Known rows, with every way that one mark hangs from another:
{K76 K762 K980}: [-0.499 -0.892 -0.171 -0.127 -0.176  2.536  2.418  1.180 -2.289  0.691
  2.143  3.360 -0.029  2.362  0.888  1.153  1.994  0.239  0.852  1.551]
{K46 {K76 K709} K661}: [-0.899  4.952  0.318  1.175  1.052  2.766 -0.109 -0.515 -2.288 -1.030
 -0.538  1.165  0.079  0.945 -1.961  1.769  3.044  1.962 -0.701 -0.680]
{K46 K661}: [-0.830  2.408 -2.107  0.782  1.661  0.615 -0.348  0.517 -2.440 -1.978
  0.628  1.891 -1.363 -0.482  1.781 -0.322  3.263  1.707 -1.924 -0.125]
{K661 {K46 {K76 {K709 K762}}} K980}: [-4.058  3.074  1.941  0.328 -0.409  2.277 -1.262 -0.865 -3.587  2.681
  0.297  0.234  0.794 -1.847 -1.434  1.222  3.998  0.143  0.044 -0.482]
{K76 K46 K762}: [-1.152  0.400 -0.821 -1.404 -0.593  1.581  1.134  1.351 -2.284  1.291
  1.886  1.091  0.830  2.299 -0.916  0.734  2.901  1.121  1.108  0.328]
{K46 {K76 K980} {K661 K658}}: [-1.358  3.473  3.695  2.651  0.451  2.133  1.726 -1.018 -3.275 -0.593
 -0.194  1.054 -0.038  1.780  2.222  1.361 -0.685  0.927  0.303 -0.382]
{K46 {K661 K658}}: [-1.568  2.698  0.937  1.008  1.157  0.346 -0.541  0.058 -3.445 -1.574
  0.997  0.996 -1.108 -0.496  2.012 -0.938 -0.642  1.233 -1.889  0.044]
{K76 {K46 K661} {K709 K762} K980}: [-2.645  2.139  0.644  1.370 -1.199  3.243  2.562 -1.044 -2.365  2.496
  1.662  0.353  3.025  2.837 -0.725  1.986  4.218 -0.242 -0.670 -1.433]
{K709 K762 K980}: [-2.208 -2.443 -2.928  0.478  1.486  0.149 -2.758 -0.654 -2.121  0.481
  1.160  1.763  0.539  0.138  3.091 -0.804  4.754  0.228 -1.651 -0.257]
{K661 K46 K658 K980}: [-2.576  0.730  2.327  1.766  0.238  0.032 -1.546  0.790 -4.425  1.073
  1.822  0.026 -1.074 -2.285  2.004 -1.748 -1.957 -0.094 -1.450  1.386]
{K709 K980}: [ 0.264 -2.387 -2.874  2.055  1.945  0.409 -2.499  0.391 -1.925 -0.791
  1.139  1.554 -0.609  0.894  2.689 -0.987  2.387  0.606 -1.797  0.691]
{K661 {K46 K76} K658}: [-4.707  2.613  1.318  1.199  0.722  0.898 -1.190  0.565 -3.775  0.278
  0.382 -0.290 -0.815 -0.882  1.104 -0.113  0.812  1.471  0.284 -0.043]
{K76 K980}: [-0.093 -1.184 -1.910  2.084  1.336  1.793  1.280  1.242 -2.644 -0.697
  1.789  2.585 -0.896  1.997  2.509  0.483  2.049  0.829 -0.913  0.807]
{K76 K46 {K762 K709} K980}: [-0.545 -1.090  0.316  0.800 -0.214 -0.084  3.381  0.756 -2.768  2.141
  3.007  1.006  1.466  3.901 -2.228  1.443  2.679 -0.260  0.539  0.202]
{K46 {K76 {K709 K980} K762} K661}: [-0.862  2.599  1.868  0.688 -0.219  3.492 -0.816 -1.666 -1.416  0.893
 -0.082  1.868  1.643  1.980 -2.757  1.440  2.435  0.369  0.562  0.453]
{K76 {K46 {K661 K680}} K762 K980}: [ 1.510  1.656  1.894  0.531 -2.127  3.114  4.205 -0.619 -3.517  2.964
  2.418  1.589  1.942  2.649  0.444  1.244 -1.068 -0.063  1.199  0.529]
{K76 {K46 K661} K762 K980}: [-0.863  1.456  1.273  0.418 -1.409  2.706  3.836 -0.208 -2.236  1.819
  1.797  1.429  1.677  3.338 -0.050  1.483  2.426  0.112  1.245  0.221]
{K661 K658 K680 K980}: [ 2.969  0.680  2.949  1.377 -0.196  0.406 -0.913  0.099 -5.244  0.714
  1.891  1.134 -1.108 -1.352  2.847 -1.199 -6.487 -0.058 -1.637  1.315]
{K76 K46 {K709 K762} K980}: [-2.577 -0.180 -0.209  1.127 -1.024  3.410  2.027  0.098 -2.630  2.939
  2.224  0.522  3.116  3.773 -0.849  1.906  3.782 -0.351 -0.131 -0.919]
{K762 {K709 K980}}: [-0.081 -2.775 -2.896  3.094  3.064 -2.516 -2.886  0.023 -2.120 -0.929
  1.634  1.124 -0.534  1.038  0.372 -0.982  2.977  0.483 -3.095  0.123]
{K661 K658}: [-1.432  0.190 -0.119  0.799  1.461  0.270 -1.054  1.312 -3.540 -1.299
  1.595  1.027 -1.101  0.084  1.911 -0.887 -0.855  1.302 -1.464  0.516]

Rows:
[ 0.519  2.384  2.512  0.221 -0.356 -1.504  1.331 -0.510 -2.924  1.523
  1.698  0.270  0.533  0.499 -2.694  0.528  1.493 -0.272 -0.974 -0.416]
{K76 {K46 {K661 K980}} {K762 K709}}
[ 0.773  2.997  1.824  1.523 -0.991  0.934  0.675 -0.244 -4.447  1.032
  1.686 -0.601  0.915  0.591  1.496 -0.660 -3.957  0.999 -1.207 -0.599]
{K76 {K46 {K661 K658 K680}}}
[-0.537 -0.899  0.278 -0.009 -1.276  3.007  3.520  1.037 -2.287  2.083
  2.607  1.500  1.512  3.966 -0.200  1.631  2.222  0.071  1.806  0.766]
{K76 K46 K762 K980}
[-2.702  3.818  1.777  1.198 -0.112  3.658  1.857 -1.617 -2.404  0.992
 -0.192  1.700  1.751  1.815 -0.522  2.610  4.663  0.802  0.079 -1.258]
{K46 {K76 {K709 K762} K980} K661}
[ 1.014  4.273  1.733  1.116  1.272  1.142 -0.246 -1.164 -2.611 -1.045
 -1.052  1.184 -1.483 -1.235  1.406  1.092  1.392  1.448 -0.462 -0.516]
{K46 K76 {K661 K980}}
[-1.477  4.432  0.936 -0.748  1.431 -1.032  0.931 -0.614 -2.667 -1.017
  0.107  1.940 -0.480  0.271 -2.647  1.390  4.268  1.507  0.214 -0.867]
{K46 {K76 {K762 K709}} K661}
[-0.249  2.892  4.236  1.897 -0.500  1.014 -1.017 -0.542 -5.454  2.145
  0.824 -0.418 -0.731 -2.285  1.765 -0.357 -4.770  0.186  0.173  0.587]
{K661 {K46 K76} K658 K680 K980}
[-0.633 -2.384 -1.321  0.779  1.434 -1.545 -1.662  0.087 -2.187  0.225
  2.107  2.326  0.214  1.358 -1.594 -0.686  2.963  0.025 -1.373  0.941]
{K76 {K762 {K709 K980}}}
[-1.958  1.473  2.965  2.903 -0.562  2.412  1.241 -0.264 -5.316  2.307
  1.328  0.481  0.260  0.359  2.331  0.303 -3.133  0.482  0.979  0.550]
{K661 {K46 {K76 K980}} K658 K680}
[-0.860  0.898  1.247 -0.333 -0.263  3.086  2.735  0.119 -2.362  0.558
  0.710  3.074 -0.017  2.718  0.192  2.600  2.684  0.640  2.447  0.814]
{K46 {K76 K762 K980}}
[-0.730  3.215 -0.529  1.822 -0.073  2.404  0.584  0.048 -1.988  0.374
  1.181 -0.133  1.546  2.201 -2.376  1.059  2.299  1.172 -1.538 -1.031]
{K76 {K46 K661} K709}
[-1.490  1.933  0.212 -0.996  1.635 -0.998  0.525  0.289 -2.667 -0.439
  0.647  2.099 -0.573  1.117 -2.989  1.592  3.722  1.451  0.812 -0.151]
{K46 {K76 {K762 K709}}}
[ 2.889  2.852  3.857  1.765 -0.258  0.498 -0.297 -0.932 -5.166  0.310
  1.288  0.984 -1.040 -2.187  2.790 -1.350 -6.440 -0.007 -2.272  0.683]
{K46 {K661 K658 K680 K980}}
[ 0.349  2.750  3.356  1.415  0.577  0.111 -0.620 -0.441 -3.802 -0.791
  0.595  0.962 -1.271 -1.781  2.349 -1.064 -2.812  0.218 -2.250  0.604]
{K46 {K661 K658 K980}}
[ 1.276  2.554  0.753  1.420  0.088  0.838  0.326 -0.361 -2.572  0.573
  0.791 -0.255 -0.186  0.153  1.353  0.262  1.075  0.588 -1.341 -0.658]
{K76 {K46 {K661 K980}}}
[-1.203  1.540  2.717  2.827 -0.622  1.904  2.618 -0.317 -3.172  0.992
  1.648 -0.436  1.412  3.012  2.008  0.510 -1.218  0.226 -0.651 -0.482]
{K76 {K46 {K661 K658}} K980}
[-0.535  3.019  0.530  2.181  1.010  2.311  1.948 -0.711 -2.293 -0.996
 -0.429  1.520 -0.601  1.794  1.954  1.765  3.070  1.372  0.379 -0.471]
{K46 {K76 K980} K661}
[-3.930  0.935  1.252  1.272  0.345  0.061  2.069  0.154 -3.206  1.825
  1.493  1.644  0.457  1.433 -2.400  1.441  4.479  0.171  1.618  0.437]
{K661 {K46 {K76 {K762 K709} K980}}}
[-0.789  3.251  2.212 -0.055 -0.323  3.069  3.297 -0.695 -2.170  0.308
  0.081  2.650  0.257  1.797  0.180  2.402  3.107  0.717  1.900  0.316]
{K46 {K76 K762 K980} K661}
[ 2.881  4.537  3.876 -0.951 -1.123  1.991  1.294 -1.579 -3.814  1.314
 -0.077  2.436 -0.495 -1.277  0.231  1.175 -2.073  0.540  1.304  0.626]
{K46 {K76 K762} {K661 K680 K980}}
[-0.953  1.210  0.013  2.636 -0.249  2.686  1.564  0.031 -4.190  1.972
  1.187  1.034  0.007  0.614  1.970  0.812  0.314  0.768  1.135  0.191]
{K661 {K46 {K76 K980}} K680}
[ 0.416  3.148  2.257  2.101 -0.656  2.694 -0.814 -0.660 -4.485  2.846
  1.070  0.389  0.046 -1.448 -1.519  0.701 -1.911  0.456 -0.135  0.594]
{K661 {K46 {K76 K709}} K680 K980}
[ 2.723  3.061  4.148  1.891 -1.428  0.872  0.602 -1.109 -4.965  1.868
  1.543 -0.733  0.391 -0.562  2.008 -0.659 -6.142  0.016 -1.514 -0.232]
{K76 {K46 {K661 K658 K680 K980}}}
[-5.409  0.610 -0.388  1.463  0.178  2.382 -2.976 -1.253 -2.393  2.673
  0.547  0.183  2.226  0.019 -1.018  0.579  5.776  0.235 -0.001 -0.807]
{K661 {K46 {K76 {K709 K762 K980}}}}
